Each row was made from one walk, in order. Every step used is in the known rows, and no mark comes twice. Write each row's walk.
Known rows
lelogi > zezud > nisep > nelap > ridi > zari: [-0.12  6.15  4.33 -3.16 -3.22 -1.86  1.11  1.72  3.39 -1.42  0.33  1.75
  3.58  1.31  0.13 -1.00 -1.03 -2.25 -1.71  1.43 -0.54 -0.59 -3.69 -1.60]
nisep > ridi > zezud: [ 2.03  3.36 -0.06 -3.48 -0.56  0.43 -0.77  1.33  1.01  0.06  1.29  0.06
  3.58 -0.96 -1.10  1.18 -1.58 -1.97 -2.24  2.55  0.88 -0.21  0.53 -2.34]
nelap > ridi > zezud > nisep: [ 2.04  2.81  2.60 -3.75 -0.62 -1.46  0.73  2.58  0.91 -1.49 -0.03  0.82
  5.19  1.34 -1.04  0.32 -1.68 -1.39  0.26  0.07  0.55 -0.95 -1.70 -0.27]
lelogi > zezud > ridi > nisep: [ 2.60  5.56  1.78 -2.81 -3.85  0.75  0.70  0.73  3.94 -1.52 -0.56  0.46
  4.56 -0.67 -1.94  1.86 -0.82 -3.93 -2.48  3.78  0.57 -0.54 -2.24 -2.91]
nisep > ridi > zari: [ 1.47  3.85  1.44 -2.54 -1.38  0.05 -0.93  0.18  1.84  1.17  1.15 -0.34
  1.20  0.17 -0.89  0.35 -2.46 -2.58 -0.93  2.55 -0.27 -1.22  0.56 -3.00]
zezud > ridi > nisep > nelap: [-0.74  5.47  2.30 -0.85 -1.43  0.88 -0.04  3.72  2.71 -0.30 -1.57  1.51
  4.65  1.12 -0.19  1.60 -0.52  1.97 -1.68  4.13  1.18  2.06 -1.62 -1.26]
norum > tafireb > nelap > ridi > nisep: [ 1.43  0.07  4.22 -0.69  0.66  0.31  1.26  0.31  2.41 -0.45  0.00 -0.97
  4.83 -0.98 -1.78 -0.54 -2.25 -0.94  1.66  0.96  3.35  0.40 -2.51  0.42]
zezud > lelogi: [-0.34  1.35  0.89 -3.30 -2.29 -0.60 -1.68  0.52 -0.23 -0.65  1.65  0.08
  1.77  0.88  0.51  0.69 -0.31 -1.24 -0.60 -0.83 -0.56 -0.49  0.15 -1.17]
nisep > zezud > ridi > nelap > tafireb: [-1.49  2.94  1.70 -2.84 -0.01  1.70 -1.80  2.08  4.94  0.88 -0.65  1.38
  0.31  0.35 -0.93  2.73 -1.41 -0.55 -0.37  4.95  1.02  1.46 -1.15 -5.23]
tafireb > nelap > ridi: [ 1.99  0.78  2.31  0.43  1.01 -0.85  0.74 -0.97  0.43 -0.11  0.22 -1.20
  0.62 -0.85 -0.58 -1.65 -2.32 -2.45  1.18  0.56 -0.02  0.08 -0.47  0.40]
tafireb > nelap > ridi > zezud: [ 3.23  0.50  1.63 -1.43  1.11 -0.23  1.19  0.58  0.72 -1.34  1.22 -0.95
  3.35 -1.13 -1.45 -0.38 -2.92 -2.97 -0.30  0.04 -0.89  0.22 -1.45 -0.59]
zezud > ridi: [ 1.58  3.13  1.24 -1.06 -0.90  1.07 -0.08  0.58  1.83 -0.22 -0.71  0.01
  1.74  0.67 -0.90  0.40 -0.68 -1.63 -0.33  1.37 -0.19  0.78  0.28 -1.35]
nisep > nelap: [-2.38  1.30  0.54  0.68  0.02  0.06 -0.32  1.77  0.30  0.11 -0.29  1.28
  0.24  0.15  1.39 -0.21  1.09  2.80 -1.24  0.96  0.28  2.04 -0.58  0.49]
ridi > nisep: [ 0.11  1.18  0.82 -0.34 -0.74 -0.21  0.11  1.60  0.75 -0.38 -0.83  0.21
  2.83  0.22 -0.55  1.83 -0.79  0.87 -0.31  1.80  0.90 -0.78 -1.25 -0.22]
zezud > nisep: [-0.15  1.51  1.50 -1.43 -0.93 -0.48 -0.31 -0.05  0.66 -1.19 -1.04  0.60
  2.70  0.75 -0.81  0.70 -0.29 -0.61  0.98  0.73  1.02 -0.52 -2.00  0.82]
zezud > nisep > nelap > tafireb > norum: [-4.50  0.46  1.53 -0.85  0.43  2.16 -0.61  0.62  3.85 -1.24 -0.99  0.40
  1.77  0.50 -1.18  0.40  0.37  2.38 -0.95  3.86  0.33  2.72 -4.37  0.36]
lelogi > zezud > nisep: [ 0.75  2.87  1.35 -2.43 -3.13 -0.21  0.23 -1.09  2.08 -2.32 -0.16  0.97
  2.91 -0.58 -1.26  0.52  0.24 -3.75 -0.98  1.15  1.07 -1.17 -3.18 -0.52]
lelogi > zezud: [ 0.89  1.51 -0.19 -1.12 -2.21 -0.04  0.58 -1.32  1.48 -1.23  0.98  0.29
  0.22 -1.48 -0.45 -0.32  0.57 -2.92 -2.00  0.49  0.00 -0.70 -1.14 -1.14]
zezud > nisep > nelap > ridi > zari: [-1.01  4.60  4.63 -1.94 -1.05 -1.61  0.61  2.97  2.06 -0.47 -0.50  1.44
  3.23  2.86  0.67 -0.63 -1.63  0.76  0.05  0.87 -0.51  0.18 -2.54 -0.48]
tafireb > nelap > ridi > nisep > zezud > lelogi: [ 1.93  5.93  5.38 -5.65 -1.98 -2.01 -1.29  1.47  1.06 -0.61  2.70 -0.57
  5.72  0.94 -1.42  0.63 -3.93 -4.77 -0.51  3.12  1.47 -1.69 -2.92 -3.19]
lelogi > zezud > ridi > nisep > nelap: [ 0.07  6.90  2.02 -2.06 -3.78  0.97  0.51  2.58  4.21 -1.41 -0.99  1.85
  4.88 -0.33 -0.56  1.58  0.07 -1.00 -3.81  4.66  0.99  1.53 -2.80 -2.23]
ridi > nelap: [-1.00 -0.62 -0.78  0.65  0.04  0.06 -1.66  1.84  1.23  0.14 -1.74  1.08
 -1.32 -0.07  1.70  1.81 -0.14  1.24 -0.36  0.97 -0.58  1.03  0.28 -0.17]
ridi > nisep > nelap > tafireb: [-4.57  0.39  1.07  0.45  0.39  0.76  0.58  2.55  2.40  0.12 -0.92  1.35
  2.07 -0.44 -0.42  1.84  0.27  5.02 -0.93  3.74  2.15  1.48 -2.67 -1.28]
norum > tafireb: [-0.78 -1.86  1.23 -0.99  0.36  1.17  0.28 -0.38  1.52  0.18  0.61  0.00
  1.38 -0.32 -0.44 -0.57  0.56  0.61  0.92 -0.77  2.51  0.96 -0.52  0.35]

Write each row's walk
[-0.21  2.49  1.19 -1.67  0.38 -1.00  1.12  3.96  0.64  0.03  0.65  1.38
  2.83  0.77  1.22 -0.56 -0.50  2.07 -1.89  0.41 -0.35  1.58 -0.46 -0.23] : nisep > nelap > ridi > zezud
[-1.78 -2.51 -0.18 -0.17  1.30  2.61 -0.28 -1.16  2.72  0.15  0.40 -1.33
 -1.13 -0.29 -1.54  0.02 -0.30  0.31 -0.45  2.21 -0.80  1.27 -1.86 -1.10] : nelap > tafireb > norum
[-0.46  3.91  2.35 -4.81 -2.01 -1.54 -0.58  4.40  0.33 -0.54  2.28  1.37
  4.57  1.60  1.63 -0.10 -0.92  0.90 -2.64 -0.71 -0.76  1.10 -0.27 -1.60] : nisep > nelap > ridi > zezud > lelogi
[ 2.25  2.08  3.12  0.11  0.44 -0.93  1.02  0.51  0.79 -0.73 -0.63 -1.15
  3.43 -0.74 -1.15  0.10 -2.95 -1.67  0.83  2.22  1.02 -0.61 -2.00  0.12] : tafireb > nelap > ridi > nisep
[ 0.30 -2.52  1.76 -0.06  1.09  2.12  0.18 -2.02  1.91 -1.31  0.67 -1.24
  2.35 -1.96 -1.96 -0.79 -0.80 -1.52  1.19 -0.33  2.03  1.54 -1.93  0.89] : norum > tafireb > nelap
[-2.33  0.35 -0.54 -1.04  0.72  2.42 -3.12  0.64  4.61  1.56 -1.14 -0.37
 -1.33 -1.07  0.04  1.99 -1.48  0.11 -1.79  5.96  0.49  2.00 -0.33 -2.48] : nisep > ridi > nelap > tafireb > norum
[ 2.72 -1.35  2.83 -2.29  1.31  1.21  1.34  0.26  2.15 -1.24  1.76 -1.05
  4.86 -1.45 -1.94 -1.15 -2.16 -2.25  0.51 -0.75  1.55  1.16 -1.85 -0.21] : norum > tafireb > nelap > ridi > zezud
[-4.27 -1.12  0.04  0.56  1.47  2.59 -0.24  0.49  3.10  0.22  0.04 -0.09
 -0.89 -0.20 -0.18 -0.31  0.63  3.08 -1.86  3.30 -0.57  3.38 -2.35 -0.38] : nisep > nelap > tafireb > norum
[ 2.44  0.17  4.38 -3.71  0.44  0.84  1.28  0.37  2.75 -2.63  0.72 -0.42
  7.54 -0.79 -3.03 -0.39 -2.43 -2.95  1.53 -0.28  2.44  0.51 -3.80  0.49] : norum > tafireb > nelap > ridi > zezud > nisep
[-2.39  2.36  1.11  0.31 -0.61 -0.16  0.05  3.22  0.88 -0.21 -0.97  1.29
  2.81  0.37  0.73  1.32  0.26  3.52 -1.61  2.79  1.33  1.43 -2.07  0.26] : ridi > nisep > nelap
[ 1.51  4.10  1.93 -1.53 -1.51  0.89  0.15  2.14  2.37 -0.55 -1.43  0.25
  4.28  0.69 -1.56  2.18 -1.39 -0.79 -0.59  3.25  0.83  0.04 -1.08 -1.76] : zezud > ridi > nisep
[-3.16 -0.06  0.88 -2.76  0.45  2.77 -0.22  2.14  4.37 -2.15  0.10  0.71
  4.47  0.48 -1.91  1.57 -0.35  1.74 -2.33  3.47 -0.60  2.92 -4.97 -0.69] : ridi > zezud > nisep > nelap > tafireb > norum
[ 1.82  6.75  2.80 -5.06 -4.23 -0.26 -0.65 -0.81  3.85 -1.31  0.87  0.52
  4.43 -0.49 -2.17  0.92 -2.35 -6.33 -2.04  3.74  0.69 -2.49 -2.81 -3.69] : lelogi > zezud > nisep > ridi > zari
[ 1.72  4.33  0.61 -6.84 -2.99 -0.18 -2.23  1.87  0.71 -0.41  2.91  0.20
  5.27 -0.14 -0.80  1.77 -2.01 -3.31 -2.85  1.76  0.39 -0.68  0.61 -3.42] : nisep > ridi > zezud > lelogi
[-2.90 -3.17 -1.09  0.51  1.44  2.65 -1.79  0.73  3.92  0.13 -1.20 -0.16
 -2.25 -0.47  0.30  1.95 -0.66  1.50 -0.80  3.22 -1.42  2.07 -1.59 -1.21] : ridi > nelap > tafireb > norum
[-1.85  3.34  0.86 -3.54 -2.17  2.12 -2.81 -0.53  6.71 -0.94 -1.18  0.41
  1.58 -1.74 -1.25  2.46 -1.26 -3.51 -2.74  7.18  1.15  0.86 -3.54 -3.02] : lelogi > zezud > nisep > ridi > nelap > tafireb > norum
[ 1.11  0.82  0.29 -5.14 -2.30 -0.08 -1.36  1.87  0.24 -1.80  2.81  0.28
  4.46  0.74 -0.60  2.01 -1.11 -2.03 -2.15 -1.31 -1.48 -0.51 -0.42 -2.19] : ridi > zezud > lelogi
[ 1.77  1.83  2.68 -1.23 -0.20 -1.37  1.10  1.08  1.04  0.61  0.71 -0.28
  0.34  1.56  0.32 -1.14 -2.13 -1.35  0.62 -0.66 -1.65 -1.46 -0.08 -1.88] : nelap > ridi > zari
[-0.73  4.60  1.26 -2.20 -1.41 -0.48 -3.19  1.93  2.39  0.11 -2.52  1.59
  2.36  0.24  0.67  2.78 -1.42 -0.73 -0.10  4.29  2.13  0.36 -0.62 -0.78] : zezud > nisep > ridi > nelap
[ 1.33  6.56  1.98 -4.30 -3.65 -0.42 -0.84 -1.13  2.91 -0.97  0.00  0.82
  3.63 -1.04 -1.72  0.36 -0.62 -4.77 -1.83  4.11  2.77 -1.35 -1.88 -1.73] : lelogi > zezud > nisep > ridi
[ 0.30  2.42  0.44 -0.39 -0.99  0.99 -1.80  2.49  2.91 -0.02 -2.31  1.10
  0.54  0.56  0.63  2.29 -0.79 -0.31 -0.38  2.29 -0.80  1.70  0.34 -1.42] : zezud > ridi > nelap
[ 0.28  5.03  2.05 -3.02 -1.29 -0.72 -1.38  0.23  1.39  0.03 -1.00  0.43
  3.47  0.11 -1.17  0.81 -1.24 -1.88  0.12  3.56  2.65 -0.78 -0.74 -0.80] : zezud > nisep > ridi
[-0.61  1.09 -0.06 -1.75 -1.81  3.65 -1.27  0.03  7.39 -1.01 -1.01  0.19
 -0.43 -1.27 -1.11  1.91 -0.68 -3.30 -2.95  4.99 -1.65  2.40 -2.56 -3.73] : lelogi > zezud > ridi > nelap > tafireb > norum
[-1.30  2.29  1.55 -3.00  0.64  3.23 -2.75  1.58  6.22  0.86 -0.42  0.20
  0.18  1.03 -1.05  2.17 -1.83 -2.04 -1.98  6.31 -0.67  2.48 -2.29 -4.82] : nisep > zezud > ridi > nelap > tafireb > norum
[-3.40 -2.63 -0.92  0.83  0.89  1.02 -1.04  1.16  2.44  0.34 -1.62  0.92
 -1.94 -0.98  0.69  2.15 -0.10  2.53  0.65  1.98  0.33  1.05 -0.44 -1.66] : ridi > nelap > tafireb
[-2.63  1.95  1.09 -2.31  0.00  2.07 -3.34  0.81  5.16  0.07 -2.03  0.25
  1.36 -0.16 -0.88  2.58 -1.65 -0.36 -0.71  6.65  1.46  1.45 -2.33 -1.80] : zezud > nisep > ridi > nelap > tafireb > norum
[ 0.27  3.38  2.07 -3.07 -0.54 -0.44 -0.50  1.91  1.12  0.20  0.91  0.63
  3.27  1.02 -1.12  1.54 -1.37 -1.17 -0.88  3.56  2.00 -1.13 -2.37 -2.64] : ridi > nisep > zezud
[-2.21  3.75  1.02 -3.34 -2.80  0.42 -1.94  0.00  5.39 -0.73 -1.72  1.79
  1.82 -2.26 -0.90  2.88 -0.73 -2.27 -1.23  5.84  2.97 -0.18 -2.44 -3.51] : lelogi > zezud > nisep > ridi > nelap > tafireb
[ 0.62  5.18  1.83 -3.00 -0.68  0.87 -2.46  2.87  3.56  0.65 -0.75  1.38
  1.12  1.27  0.44  2.31 -1.66 -2.16 -1.11  4.15  0.24  1.32 -0.63 -3.71] : nisep > zezud > ridi > nelap
[-1.88  0.36  0.22 -0.14  0.10  1.92 -1.18  1.70  4.36  0.27 -2.36  1.04
 -0.16 -0.39 -0.36  2.81 -0.64  0.91  0.35  3.02  0.04  2.01 -0.10 -3.09] : zezud > ridi > nelap > tafireb
[ 0.04  3.84  2.33 -5.90 -2.07 -0.92 -2.43  0.94  0.01  0.15  3.07  0.38
  2.60  1.76 -0.02  0.40 -0.96 -3.40 -1.45  1.04  0.45 -1.11 -0.88 -3.50] : nisep > zezud > lelogi
